Each row was made from one walk, in order. Every step used is in the known rows, and no mark comes twice. Write each row's walk.
Known rows
noli/zalirez/lufera/zezal: [  9   8   3  -9 -12 -33  41  66  11 -37 -50  23  52 -35  15 -32 -12 -34
  19  35  34  57  30  60 -38 -19 -24 -64 -12  -9  21 -31 -57   6 -34 -44
 -13 -27   2]
lote/zodo/mepa: [ -9   3  19 -15  14  -7  35  33  -2  -5 -16   1  16  16 -17  -1 -19 -26
  18  32  -4  29  11   9 -55  -7  13 -29 -42  -8  12 -45  -1  29 -19 -39
 -12   1  15]
zezal/lufera/zalirez/noli/repon/kibil: [  3 -12   2  14  -5  15  45  29   2  24 -23   6   9  13  15 -12 -13  -8
  41  64 -13  20  -9 -26 -48 -27  -3 -77 -55   9  68 -10 -61  16 -20 -23
  23   0 -55]
zezal/lufera/zalirez/noli/repon/gibo/ligam: [ 29 -48   7   4 -24  28  44  54 -18  -5 -16  21  13  36  39   6 -10 -47
  37  66  19  -5 -28   7 -36   3  20 -20 -60  29 101 -26 -68  15 -65 -16
 -17   5 -37]
ligam/gibo/repon: [ 25  -7  15  11  18   4  32   1  21 -47 -11  43   2   6   7 -19 -19 -33
  45  32   6 -15 -12  33 -56 -19  48  -4  -9  63  36 -54 -69  33 -39 -32
 -26   1  12]
repon/noli/zalirez/lufera: [ 29  -6  18 -13 -12 -36  30  45 -17 -25 -52  20  40 -13  19 -31  -3 -31
   2  67  28  41  25  50 -23  -4 -18 -39 -46 -13  40 -19 -47  17 -42 -37
 -18   0 -21]
zezal/lufera: [  5  -4  -3   6  -1  -6  36  45 -12 -51 -38  -4  45  10  14 -28  12 -13
  46  37  42  19  28  10 -43 -10  10 -57  -4  27  21 -25 -45  24 -28 -20
   4 -10  23]
lufera/zalirez/noli/repon/gibo: [ 10 -31  30  22 -21  27  38  21 -18  14 -33  17  -6   7  20  47 -32 -41
  16  74 -17  -1 -49  14 -42  -5  18 -41 -54  42  84 -37 -85  26 -41 -40
 -11   0 -57]
zezal/lufera/zalirez/geki/punid: [-27 -28  -1  17   2  23  65  48  69 -36 -46  57  43 -22  19  -8   9 -34
  40 -19  76  37  19  -2 -56   7  -2 -18 -22  -2  34 -56  -3  19   7 -38
   2   4 -16]
noli/zalirez/lufera: [ 32  -7  18  -1   3 -24  38  58   5 -47 -42  19  53 -17  22 -23  -5 -23
   8  52  38  42  27  51 -30  -8 -14 -29 -35 -12  25 -22 -41  22 -38 -35
  -6  -4 -18]
punid/geki/zalirez: [-25  -3  53  36 -40  -3  32  35  49  -6 -19  73  17 -30   9  25 -14 -26
  16  20  76 -10  25  28 -64  -5  21 -15   0  22  32 -51 -27  35 -12 -46
 -11  -2   3]
zodo/mepa: [ -5   9   6 -12  29  -7  32  38   7 -17 -28  10  20  14 -18  16  -5 -28
  30   4   9  32  -7   8 -40   3  11 -16 -14  -8  27 -41  -7  38  -9 -51
   1  20  16]
zadus/kibil: [ -1   1  13   9  28  -5  37  39  23 -24  -5  22  29 -30 -14   2 -14 -31
  40   4  21  45  14   7 -50 -28  -7  -8  -5 -11  47 -67 -37  58 -36 -27
  14  30 -12]
zodo/lote/difak: [ -9 -10  62  12  11  -1  48  10  37  -1 -26  28  15 -21 -31  10 -20 -39
 -13   7  17  44  23  21 -53 -35 -50 -12 -16  10  18 -40 -36  50 -23 -24
  14   0   0]
noli/zalirez: [ 13 -15  -9  23  -1   9  29  27  18  -3 -32  37  21   1  27 -13  -8 -34
  23  39  33  33   7  40 -32 -12  10 -15 -37  -8  29 -42 -43  26 -30 -49
   0   1 -33]
zezal/lufera/zalirez/noli/repon: [ 17 -22  33  14 -39  22  31  30 -35   3 -34   3   7  18  35 -28  -5 -28
  42  75   9  10   4 -11 -36 -21   6 -63 -67  30  62 -17 -60  13 -16 -34
  16 -16 -34]
zadus/kibil/repon: [  8 -13  20  27  28 -19  37  17  -5 -17   5  30  13 -17 -21 -27 -23   2
  11   7   2   9  14  18 -56 -23  16  -6 -32  18  43 -71 -62  67 -26 -32
  21  36   9]
kibil/repon/noli/zalirez/lufera/zezal: [ 11   3   6 -11 -22 -51  34  47 -20 -14 -49  28  34 -28   6 -56 -15 -22
   1  48  15  40  29  64 -36 -16 -18 -70 -34   3  35 -34 -73   8 -33 -47
 -16 -18   9]
repon/gibo/ligam/nodid: [  25  -26    4  -11  -22   29   39   47    4  -46  -28   92   21   -6
   15   46   -7  -67   17   16   39   -2  -20   39  -26   32    1   24
  -31   -1   58  -55  -80   26 -100  -28  -44   -4  -25]
nodid/ligam/gibo/repon/noli/zalirez/lufera/zezal: [ 23   3 -10 -26 -17 -47  23  70  -9 -38 -32  47  33 -18  32 -59 -16 -53
  34  51  21  33  11  75 -32 -25  -7 -46 -29  16  51 -29 -67  -2 -45 -28
 -23 -27   0]
zezal/lufera/zalirez: [  6 -14  10  20 -53   4  23  41   3 -13 -44  27  35  13  32 -33  14 -10
  53  33  77  13  36  21 -43  -5  12 -64 -42  25  53 -46 -35  13 -10 -35
  22  -7 -27]
zezal/lufera/zalirez/geki: [ 14 -22  20   9 -12  22  48  56  71 -23 -42  12  45  21  28 -41  -2 -15
  15   9  83  20  22  18 -52   6   0 -42 -14  16  30 -34 -21   4  -5 -36
  18   8  -4]
kibil/repon/noli/zalirez/lufera: [ 34 -13  22  -5 -10 -44  29  37 -30 -20 -44  26  33  -9  14 -46 -10 -13
 -11  67  17  24  26  55 -27  -4  -9 -36 -60   0  42 -24 -59  24 -38 -39
 -11   6 -13]
punid/geki/zalirez/noli: [-17  -8  77  36 -45  22  32  14   0   2 -19  63  -6 -30  34  22 -16 -44
  33  43  59 -16  14  21 -35  -2   2 -41 -27  -3  37 -31 -42  34 -15 -47
  -3  -9 -12]
kibil/repon: [  8 -20  20  29  20 -15  40  -3 -14 -23 -17  26   6  -2  -6 -20 -11  -3
  -5  13   7  -6  15  26 -47   0  33 -14 -30  37  23 -54 -69  50 -16 -39
   1  15  21]
nodid/ligam: [  2 -18 -13   2  27 -11  29  56  -4 -53  -3  29  26   1  41   9   8 -69
  32   0  37  28  10  24 -20  -1  24  13 -18  10  38 -30 -26  34 -22  -4
  -2   1 -10]
ligam/gibo/repon/noli: [ 16  -6  13  -8  -5 -17  21 -16 -15  -8 -31  39 -13   8   1 -28 -12 -46
  27  51  -5  -8  -9  29 -41  -7  36 -23 -23  51  57 -49 -72  25 -43 -35
 -43   7   4]
punid/geki/difak: [  8  -4   6  34 -11   7  40  -8  55 -15 -22  64  26 -24 -13  65 -22 -30
   1   1  48 -19  28  17 -53 -25  -5 -26   4  19 -23 -27 -60  44  -6 -23
  13   8   3]
mepa/zodo/lote: [-10 -18  43   9   2 -46  45   8  27  -7 -46  11   8  18 -27  -7 -11 -41
   5  39  -3  44  28  29 -56  -3 -16  -7 -36  -2  31 -49 -11  32 -21 -36
 -20 -17  16]
mepa/zodo: [-14 -14   6  16  -1  -6  43   8   9 -17 -34  37  14  10   5   6  -5 -30
   8  53  15  42  37  29 -26   5   9 -37 -36  16  16 -46 -29  29 -38 -39
 -19 -19  22]
gibo/repon: [ 13  -4  10  17  30   3  30   6   9 -43  -8  17   9   8   2  -4 -21 -47
  27  38   1  10  20  -8 -44 -25  46 -10 -17  50  32 -37 -52  30 -34 -26
 -36  13  -4]
lufera/zalirez/geki: [ 11 -24  30  13  -1  28  52  36  85 -10 -40  25  30   7  21 -18  -9 -30
  -2  -7  74  24  12  24 -50  14   5 -18 -13   8  29 -47 -21  12  -2 -46
   8  16 -17]
geki/zalirez: [-23  -2  52  14 -27   2  33  27  23 -18 -21  60   3 -27  10  19   0 -27
  26  15  58  26  35  27 -43  12  36 -23 -11  18  47 -54 -22  44 -27 -57
 -12  -4 -14]
repon/kibil/zadus: [-20  -7 -10   4  49  20  52  15  44   5 -32  40   4 -29  20   5 -33 -37
  20  16  11  14 -15   1 -62  18 -11 -56   9   0   6 -12 -55  51 -21 -39
  -9  25   1]

Which walk is each row?
[-19 -34 -11  19  25   8  62  21  49  -8 -38  69  17 -21   8 -18  -9 -38
   2  -3  30  32   1  14 -48   8   2   7 -41 -13  33 -57 -23  31  -5 -50
 -15  18 -13] -> kibil/repon/noli/zalirez/geki/punid
[ 44 -13   5 -20  -7 -40  19  60 -20 -44 -26  43  32   1  40 -50  -9 -44
  22  70  22  18   7  66 -23 -13   3 -13 -53  13  59 -19 -53  14 -50 -20
 -19  -3 -20] -> nodid/ligam/gibo/repon/noli/zalirez/lufera
[  31  -32   19  -13  -30   42   39   45  -21  -33  -25   80    7    0
   25   39  -15  -73   20   44   12   -6  -33   21  -21   23   -4   14
  -54    2   69  -38  -91   22 -100  -28  -40  -12  -36] -> zalirez/noli/repon/gibo/ligam/nodid
[ 17 -22   4  -1  14  14  44  33  61   8 -43  20  21  16  20 -35 -17 -42
 -16  29  39  36  -3  33 -37   7  -6 -12 -20 -11  28 -29 -34   9 -24 -49
 -13  18 -13] -> repon/noli/zalirez/geki
[ 15 -18  -6  17 -11 -20  16  14 -20  36 -20  46   1   2   7 -48 -20 -19
   8  55   5  22   7  39 -33 -21   4 -18 -67  -6  65 -55 -61  39 -37 -50
   6  28 -33] -> zadus/kibil/repon/noli/zalirez
[ 22 -45   1  13  22   5  53  26  -2 -21  -3  38   9  19   9  22 -17 -35
   1  21  12 -15 -25  32 -42  18  38  20 -33  32  71 -52 -74  42 -66 -21
 -33  25  -2] -> kibil/repon/gibo/ligam
[ 14  10   1 -16 -17 -43  28  52  -8 -25 -45  25  36 -22  10 -48 -20 -45
  16  60  12  48  33  46 -35 -29 -11 -67 -27   9  40 -25 -64  -2 -42 -41
 -35 -18  -4] -> gibo/repon/noli/zalirez/lufera/zezal
[-13 -12 -13   0  49  20  55  23  38  13 -31  25   0 -19  14  -2 -40 -34
  12  34 -17  16 -25 -16 -71   6  -6 -53  -3  19  17  -4 -62  46 -20 -37
 -10  21  -3] -> noli/repon/kibil/zadus
[ -8 -18   0   6   6  34  42  32  10  28 -36  30  -2  -7  43 -28 -34 -26
  40  61   6   2 -17 -18 -61   2 -18 -91 -35  15  37   8 -63  32 -14 -38
  14  12 -22] -> zezal/lufera/zalirez/noli/repon/kibil/zadus
[  9 -26  26  15   6  23  45  20 -22  -3 -29   4  -4   4  10  52 -34 -45
  10  73 -36   3 -55   9 -42  -6  17 -33 -34  40  67 -28 -90  32 -49 -33
 -21   1 -35] -> zalirez/noli/repon/gibo
[ 29 -32   8  -3 -21  21  38  39  -8 -42 -20  96  14  -2  10  29 -13 -50
   5  17  29 -18 -20  42 -29  32  11  26 -46  12  60 -59 -91  33 -97 -31
 -38   1 -15] -> kibil/repon/gibo/ligam/nodid
[-10  -6 -12   7  58  21  44   9  42  -2 -18  41  -5 -16  18  -5 -46 -44
  24  33  -6   3 -11 -15 -65   1   9 -50   1  24  15  -7 -60  47 -27 -34
 -25  32  -2] -> gibo/repon/kibil/zadus
[-15  -7  76  18 -34  27  32   8 -21  -7 -20  53 -17 -28  34  18  -4 -44
  42  38  46  13  20  20 -17  11  14 -46 -36  -6  48 -32 -38  42 -27 -56
  -3 -11 -26] -> geki/zalirez/noli
[  3 -16  18   7  -4 -32  28 -20 -43  11 -35  26 -10   2 -10 -28  -6 -20
 -12  35  -4  -2  12  24 -35   8  23 -32 -40  30  46 -49 -71  39 -24 -41
 -22  17  10] -> kibil/repon/noli
[ -2 -24  46  16 -15  23  41  27 -17   3 -22  25 -13  -4  12  58 -34 -40
  14  75 -22   3 -44  13 -43   0  28 -36 -39  44  82 -33 -78  37 -52 -44
 -22  -3 -42] -> geki/zalirez/noli/repon/gibo
[ -3 -15  60  24 -31  19  37  27  -4   7 -18  32  -5 -10  20  10 -23 -38
  18  67   9  -5  -3  -8 -50 -19  12 -31 -40  28  49 -20 -54  26 -16 -40
  -4 -12 -14] -> punid/geki/zalirez/noli/repon
[ 19 -23   4  12  29  27  52  45  83 -14 -33  20  34  13  25 -25 -19 -35
  -7  13  48  37  -2  32 -44   1  -1  -2 -10 -10  12 -31 -28  15 -20 -47
   0  16  -9] -> noli/zalirez/geki
[-10 -19   9   9  13  37  45  16  22  38 -33  40 -14 -17  39  -8 -40 -38
  27  48  -2   5 -24 -13 -59   7 -15 -73 -36   7  37  -4 -64  39 -12 -45
   6  17 -33] -> lufera/zalirez/noli/repon/kibil/zadus
[  20  -30   39  -13  -52   43   35   52  -15  -26  -19  103   -2   -9
   26   43  -15  -68   23   46   28   -6  -23   26  -21   29    7   12
  -58    5   83  -42  -79   25 -102  -40  -40  -16  -43] -> geki/zalirez/noli/repon/gibo/ligam/nodid
[ -1  -9   6  12  32  15  56  11   8  16 -16   4  -1  -1   0  16 -23 -25
  20  50 -40  28 -22 -27 -46 -23  -1 -50 -36   1  51 -11 -65  30 -27 -24
   3   6 -43] -> zalirez/noli/repon/kibil
[-28 -29   7  21  13  27  69  32  81 -27 -43  68  31 -32  14  12   3 -46
  27 -32  69  41  12   2 -55  12   1   1 -23  -9  32 -67  -3  26  10 -46
  -6  10 -26] -> lufera/zalirez/geki/punid
[ 18 -30  40   1 -61  39  34  58   2 -18 -17 111   7 -11  27  48 -23 -67
  17  50  39 -29 -28  26 -35  19  -3  17 -51   6  74 -41 -81  20 -93 -32
 -39 -13 -33] -> punid/geki/zalirez/noli/repon/gibo/ligam/nodid
[ 10 -14 -10   7 -20  -7  19  11  -9  25 -44  38   6   5  23 -25  -5 -44
  13  58  22  32   5  39 -24  -5   4 -27 -50  -9  48 -40 -51  20 -36 -51
 -16   6 -38] -> repon/noli/zalirez
[  0   2 -14  18  51   0  46   6  39 -12  -2  20   9   4 -12  11 -27 -27
  26  32 -22  20   2 -23 -54 -29  30 -31 -13  23  44 -27 -54  32 -35 -18
 -21  25 -34] -> gibo/repon/kibil
[ -4  -8 -10   3  51  23  46   6  49  -4 -19  57  -9 -18  22 -13 -46 -36
  36  28  -3 -13 -31  11 -73   6  10 -47   5  33  17 -18 -71  49 -30 -37
 -18  24   7] -> ligam/gibo/repon/kibil/zadus
[ 17 -12  -1 -14   0 -23  15   5 -24 -19 -15  46 -11  14  18 -29  -8 -63
  34  45   1  -8 -10  32 -31  -8  39  -6 -29  50  66 -42 -63  24 -41 -20
 -38   6  -2] -> nodid/ligam/gibo/repon/noli
[ 21 -25   7   7  21   3  41  36  54  18 -21  27  18  11   5 -55 -30 -21
 -18  26  25  29  -2  31 -46  -9  -8  -4 -33 -11  42 -44 -41  27 -26 -47
   8  39 -10] -> zadus/kibil/repon/noli/zalirez/geki
[ 18 -11  12   5  23  29  57   1  81 -32 -25  40  22 -11 -11  46 -18 -30
 -12 -21  44  20  30  14 -39   0   1 -24  10  10 -23 -21 -43  43 -14 -36
  15  15   0] -> zalirez/geki/difak
